What can hang from each mark:
mone: dirufoz vogokod
dirufoz: mone vogokod
buvev: nika vogokod
nika: buvev mone vogokod
vogokod: buvev dirufoz mone nika tariza
tariza: mone vogokod

Each row was made from one small tree. The marks that hang from a mark follow it in brackets, in alphabetical order. Every link used is in the known rows. Write each row's tree.
Known rows:
buvev{nika vogokod{dirufoz mone tariza}}: [ 17.9  47.2  76.1  34.1 -44.5   1.2   5.1 -25.4 -25.1  89.2  22.7 -29.0
 -63.6 -41.5 -31.8  -6.7 -35.2  61.0  29.7  35.2 -48.4  -6.0  52.5  10.5]
tariza{vogokod{dirufoz{mone} nika}}: [  5.3  11.0  28.8  22.1 -25.2 -19.2  -4.0   5.8 -12.2  21.2 -11.3   0.5
  10.0   7.5   7.8 -23.9   9.3  63.1  -3.5 -11.1 -12.0  -0.1  40.5  24.6]
mone{vogokod}: [  0.6   2.7 -13.2  -3.7  -4.7 -37.5  25.9  33.2  -2.6  -2.4  -8.2  30.9
  18.1  17.3  -0.4  12.8  46.7  16.5  -9.5  -5.3  -3.6  24.6  24.5  10.0]
dirufoz{vogokod{tariza}}: [  0.8  22.0  31.7  11.9   7.9   5.2  -2.9  13.4  -7.6   8.0   9.7  14.6
  -6.0   6.8 -20.2   2.5  13.7 -23.5  -1.0   5.0  -9.4  14.4  11.1  23.3]
buvev{nika{mone}}: [  0.5  10.9  32.4  21.7 -26.7  -9.0  19.4  19.7  31.9  46.7   3.9   7.7
  -3.2   7.0   6.4 -18.1  30.2  40.9   2.5   2.6 -33.1  29.1  22.8  29.0]
mone{dirufoz{vogokod{buvev tariza}}}: [ 12.1   3.0  -9.0  30.7  48.9  15.1   8.4  -7.6 -14.2 -23.7   7.5   4.1
 -52.5  10.0 -40.2 -19.8  13.7 -42.2  38.7  -4.9   4.1 -16.6  30.0  -3.1]
tariza{mone{dirufoz} vogokod{nika}}: [-35.2  28.8 -15.2  28.7 -38.7  -7.0   1.1   6.6  22.1  37.6 -22.6  31.8
   1.0  22.2   7.5 -29.6  58.7  26.2   2.3   6.6 -21.4  24.3   7.4  41.4]
nika{vogokod{buvev dirufoz{mone} tariza}}: [ 47.6 -68.8 -13.0   7.6  53.0  18.1 -26.2  -4.5 -46.3 -30.1  35.8 -33.2
   2.5 -18.2 -21.2   3.6 -28.5 -10.5  17.8  19.6  35.2 -44.3  38.7 -36.1]
vogokod{mone nika{buvev}}: [ 12.5 -14.1  17.3  17.9 -10.9 -21.1   4.0  12.1   7.7  18.4  28.5  16.1
  26.2  -1.1  14.3  18.7  41.0   5.6  13.4  36.9 -13.4  13.2  23.8  -7.2]
tariza{vogokod}: [-14.7   0.5  -3.2   5.9 -15.8 -22.4  -9.4  45.7  11.6  42.7 -19.5  14.0
  30.3  31.6   5.9   6.3  39.2  13.9 -35.9 -10.4 -21.5  26.5  17.4  36.3]
mone{dirufoz vogokod{buvev{nika} tariza}}: [ 19.2  34.6 -11.0  25.3  34.1  -1.0  38.6 -12.4 -29.7 -13.7  -0.2  18.8
 -68.8   1.5 -54.0  -9.9  30.1  -2.4  53.5 -29.6 -16.1 -13.8  49.3 -20.0]
vogokod{tariza}: [  7.5 -19.7  29.5   0.4   5.8 -17.8  -3.8  17.5 -23.3  27.5  19.9   2.5
   7.5 -20.1  -7.3  24.3  14.8 -21.6  -7.5  19.2  -8.3  10.9  15.8   3.0]
vogokod{buvev mone}: [ 11.3 -54.3  -5.8  13.5  12.0 -16.5   5.1   0.4   0.2  34.0  21.5 -26.1
 -15.2 -12.4   3.8  17.5  20.6 -21.6  10.5  38.3 -16.5  -7.3  29.1 -15.5]
mone{dirufoz vogokod{buvev tariza}}: [ 26.5 -16.2 -32.8  16.9  53.1 -10.3  30.7  -8.8 -31.6 -41.4   9.0  16.2
 -36.8  -9.8 -36.6   3.6  33.3 -27.6  44.5 -15.5  18.1 -18.3  43.4 -34.3]
vogokod{buvev dirufoz mone nika tariza}: [ 32.2 -27.0  46.8  22.7  -9.7  -6.9 -12.1 -44.6 -53.0  37.7  53.5 -34.0
 -37.7 -68.9 -26.1  27.4 -29.8  -9.6  45.6  60.3  -9.3 -28.2  48.3 -43.8]
buvev{nika{mone{dirufoz}}}: [ 11.1  13.5   6.1  36.5  -9.5  -9.9  38.5   7.7  39.7  20.5 -11.8  19.8
 -17.4   6.3   3.2 -48.2  43.2  48.3  28.1 -14.4 -21.1  22.0  24.6  20.4]
nika{buvev mone{dirufoz vogokod{tariza}}}: [ 50.1 -31.3 -35.2  21.5  51.2  -2.1  40.1   0.1  18.1 -75.8  23.6  52.1
  30.2  -2.0  -3.9  -6.0  63.4   1.7  46.5 -23.9  46.7   4.4  38.1 -38.3]
nika{mone}: [  8.5 -39.1   9.9  13.1  -7.5 -19.5  12.3  21.5  32.0  19.8  13.8   5.1
  29.6  -4.4  23.8  -3.7  33.1  15.1  -6.5  15.6   0.1  24.7  17.2  14.9]
nika{buvev mone vogokod}: [ 31.2 -60.2 -44.4   8.7  24.5   9.2 -14.2  52.9  41.3 -32.8  26.4  24.1
  89.1  33.0  16.9   7.4  38.1   3.9 -10.6  16.7  36.8  16.4  13.8  -3.7]
nika{buvev mone{dirufoz}}: [ 29.9 -55.0 -32.5  23.6  28.8 -16.0  22.4  25.5  42.5 -34.6  12.9  32.2
  36.6  20.0  21.3 -22.3  58.1  18.7  18.3   0.8  26.0  11.8  28.8 -12.2]
tariza{mone}: [-31.1 -26.6  -0.8  -4.6 -32.5 -20.9  -8.0  23.2   9.3  48.3   9.9   8.5
  11.7  10.4  21.3   7.5  41.4   0.8 -28.9  48.4 -18.8  25.9   1.1  25.5]
vogokod{buvev dirufoz nika{mone} tariza}: [ 31.1 -33.0  47.0  26.6  -4.3   2.4 -11.7 -33.2 -37.2  16.0  57.5 -25.9
 -23.6 -55.7 -23.0  13.8 -33.1   0.3  41.0  45.8   6.5 -20.8  54.0 -32.3]
vogokod{mone}: [  8.2 -34.0   8.2   9.5 -12.3 -27.9  11.2  11.1  14.4  42.0   8.3  -2.6
  15.5 -17.3  22.1   9.9  35.5   5.2  -3.1  31.4 -16.2  17.3  12.0   3.0]

Write each row's tree:
[-15.0  -5.4  18.8  12.0  -9.3  12.8 -19.6  15.2  -7.0  33.8  40.5   1.0
  -9.9  16.5  -8.8  17.4  18.9  -5.1  -7.7  50.0 -15.0   4.0  29.2  20.1] => nika{buvev{vogokod{tariza{mone}}}}
[ 22.1   3.3   3.2  10.6  -5.6  -0.1  -4.5  24.3  -7.8   9.5  -5.3  -3.4
  11.5  18.5  -6.1 -30.7  -5.1  67.1  -2.3   0.8  -5.8  -3.6  27.5  14.0] => buvev{nika{vogokod{dirufoz{mone}}}}
[ 36.3 -63.6  24.2   8.7  39.0  -6.4  -9.1 -19.6 -52.4  -6.5  38.1 -37.3
 -33.3 -30.3 -15.2   5.0 -21.3  -5.4  20.2  21.6  10.1 -40.0  52.8 -34.9] => vogokod{buvev dirufoz{mone} tariza}
[ 13.4 -25.8 -18.5  -3.3   0.0 -36.6   6.3  10.6 -38.1  -8.6  12.6   1.4
 -16.1   4.2 -22.5  21.4   1.2  23.0   4.2  20.1   2.6 -10.6  57.3 -25.9] => mone{vogokod{buvev dirufoz}}
[ 54.8 -58.7 -50.5  24.0  57.9  25.9  -0.8  21.1  26.3 -62.6  30.7  31.8
  65.1   2.4  -2.4  -9.5  37.3 -15.5  31.2  -0.2  57.8  -1.5  15.9 -30.1] => nika{buvev mone{dirufoz} vogokod{tariza}}
[-20.6  33.8  28.2  16.2 -11.9  26.5 -20.9   0.9  -5.2  -0.5  37.5  33.2
   0.9  23.7 -15.2   8.7  32.5 -27.9   9.3  39.9  -9.2  15.2   9.4  19.0] => dirufoz{vogokod{nika{buvev} tariza{mone}}}
[ 13.9 -45.5  -8.1  13.6  17.9 -11.8 -14.0   7.5 -17.4   7.1  -2.7 -25.3
  -8.9  22.5  -1.6 -11.7   3.1  29.8  -8.0  -7.5  -3.2 -25.5  54.8  -0.9] => tariza{vogokod{buvev dirufoz{mone}}}
[  3.0  34.9  22.5  60.9 -20.8  -4.5  36.6  -3.2  33.4  23.0  -1.2   3.0
 -34.0  -3.8  -0.5 -55.6  16.9  54.7  45.6   2.8 -12.6  10.7  38.7  43.7] => buvev{vogokod{nika{mone{dirufoz}}}}
[  5.4  55.0  66.9  38.7 -26.4  11.8  16.5 -14.1  -3.7  86.4  15.0 -22.8
 -60.7 -25.1 -25.9  -6.7  -4.4  29.6  29.0  18.0 -56.4   4.2  36.7  28.8] => buvev{nika vogokod{mone tariza}}
[  9.9 -12.6   8.3  25.3  -5.3 -11.5   6.7  23.8  20.2  34.5  20.3  -5.7
   2.9  18.4   8.6   5.9  24.9  25.6   3.9  32.1 -20.0   5.6  40.6  12.9] => nika{buvev{vogokod{mone}}}
[  9.7   1.6  29.3  16.3  12.3  -1.1 -10.2  29.5 -17.2  19.9  32.3   0.4
  -5.9  15.6 -19.6  18.9   4.8  -2.2  -2.5  20.6 -12.0  -1.3  44.8  14.3] => nika{buvev{vogokod{tariza}}}
[ 18.4  -3.7  36.7  22.8   9.9   9.4   5.2 -23.5 -22.6  54.7  32.2 -27.6
 -55.4 -31.5 -29.0  17.6   4.7 -22.6  34.4  23.7 -41.7 -13.2  34.7 -18.2] => vogokod{buvev{nika} mone tariza}
[ 24.6 -32.3 -29.9   5.7  17.4 -18.2  27.7  32.4  33.1 -46.5  18.8  44.4
  54.5  28.7  16.1  11.7  64.0  20.6   6.2  -7.2  25.3  22.1  36.2 -13.4] => nika{buvev mone{vogokod}}
[  4.6  23.1  -6.0  42.2 -18.8 -14.1  21.1  -4.8  28.0  31.9 -22.8  20.4
   4.3  -5.9   8.6 -28.0  52.1  28.9  27.9 -10.7 -17.6  15.5  18.5  18.3] => tariza{vogokod{mone{dirufoz} nika}}
[  8.8  33.3  14.9  10.0  17.6   0.7  18.5  -1.8 -39.1  10.3  15.1   6.8
 -53.7   3.9 -50.5  20.3  16.4 -11.0  26.6 -11.6 -29.2  -5.9  48.0 -10.9] => mone{vogokod{buvev{nika} tariza}}
[ -6.0 -25.3  -6.4  10.7   1.5  -4.9   4.4  -9.2  -4.7  17.2  13.4  15.3
 -11.9 -20.5   1.1  -9.4  41.1 -15.7  12.8  30.7   3.2   8.0   4.4  -0.2] => vogokod{tariza{mone{dirufoz}}}
[ 26.9 -35.5 -52.8  27.9  38.8 -11.0  48.3  -3.7  23.7 -49.0   1.0  18.1
 -13.5   6.9  -5.9 -23.8  51.2   7.1  46.6 -18.5  25.0  -4.8  45.2 -21.7] => nika{mone{dirufoz vogokod{buvev}}}
[ -7.7  39.0  -4.2  42.6  14.4   1.2  15.2  -0.9  -2.4 -12.8  -8.3  12.0
 -55.4  30.6 -31.3 -37.7  20.7  -8.7  41.1  -0.5 -16.2  -5.6  31.5  21.3] => mone{dirufoz{vogokod{buvev nika}}}
[ 10.2  21.2  41.3  36.8  43.1  29.4   6.7 -25.3 -26.7 -22.4  24.6 -15.0
 -55.7   4.7 -29.0 -21.0   2.4 -36.1  45.1  -6.8  -9.3 -25.4  33.8  11.2] => dirufoz{mone vogokod{buvev nika tariza}}
[  8.2  38.8  30.3  10.0  -5.9 -16.6  20.6  -0.2 -33.8  -1.8  16.2  30.2
  -3.1 -22.3 -24.1  22.3  25.8  -3.3  22.8  -1.5  -5.1  14.8  27.2   0.3] => mone{vogokod{nika tariza}}
[ 13.0  -5.7  40.6  17.4 -49.1 -35.1   1.2 -11.9 -14.7  50.0  20.3  -6.3
   1.5 -42.8   8.3   6.5  -3.4  43.0  16.7  54.0 -17.4   7.0  30.5  -7.8] => vogokod{dirufoz mone nika}
[  0.9  55.9  20.8  52.3 -25.4  -6.1  41.1  -3.9  26.1  66.4 -19.6  -5.3
 -68.0   3.8 -12.8 -51.8  23.1  65.9  39.7   0.5 -53.3   7.3  37.7  38.5] => buvev{nika vogokod{mone{dirufoz}}}
[ 34.6 -22.8  38.9  20.8  22.4  -2.4  -6.0   4.0 -31.9  -6.8  36.4 -16.9
 -16.1   1.7  -9.8  -7.1 -17.5  39.8  12.8  15.8   7.4 -28.3  63.4  -5.4] => nika{buvev{vogokod{dirufoz{mone} tariza}}}
[ 10.7   4.8 -14.4  39.5  12.3   3.4  32.6   8.9  54.0 -24.3 -12.4  28.7
   1.1  22.1   8.7 -55.2  44.9  20.7  26.9 -14.8  11.7  21.3  14.9  27.2] => nika{mone{dirufoz{vogokod}}}
[-14.1 -47.7   4.9   0.3   8.6   8.2 -21.7  -9.1 -29.7  34.7  43.6 -19.8
 -27.7 -14.1 -13.4  29.2  14.3 -50.7  -0.1  55.9 -11.1  -8.8  19.2 -10.5] => vogokod{buvev tariza{mone}}
[  2.8   1.4  16.6  16.8  33.0  15.8 -11.8   3.3 -23.2   0.6  23.3  -8.5
 -36.2  11.8 -37.0  10.4   0.0 -50.8  12.4  11.8  -9.8  -9.5  27.5   4.3] => dirufoz{vogokod{buvev tariza}}
[ 15.3 -46.0 -60.2   5.7  34.3  24.3 -21.4  22.8   3.8 -35.4  27.7  35.5
  47.3  16.3  -4.6   3.1  46.6 -27.2   7.6  31.4  39.5  -0.3   0.0 -18.9] => nika{buvev vogokod{tariza{mone{dirufoz}}}}
[ 31.1 -32.6   2.4  24.3  21.6 -12.2  24.8 -20.6   1.9  10.8  12.9   4.9
  -9.1 -49.0   1.7  -7.0  35.7 -12.8  38.7  14.1   5.8  -1.1  14.4 -23.4] => vogokod{mone{dirufoz} tariza}
[  4.7  12.8  27.9  23.5 -55.1 -23.6  -9.7  -5.2  -2.1  59.3  -0.4   1.0
  17.6 -21.7   5.7   2.7   7.2  52.7   3.3  24.0 -22.2  12.8  32.7   8.6] => tariza{vogokod{dirufoz mone nika}}
[ 18.2 -24.4  38.8  30.5  14.4  13.1   1.4 -22.6 -15.6  13.4  49.8 -19.1
 -21.0 -38.5 -18.0  12.5  -0.9 -33.4  41.0  26.8  -2.0  -9.7  38.0 -13.3] => vogokod{buvev nika{mone} tariza}
[ 51.8 -42.1  -0.3   2.0  15.2 -11.1   9.7   1.0 -10.7 -49.2  46.4  32.7
  44.0 -17.2  -6.3  24.8  18.9  25.8  22.4  11.3  41.5   1.5  53.1 -48.9] => nika{buvev mone{vogokod{dirufoz tariza}}}
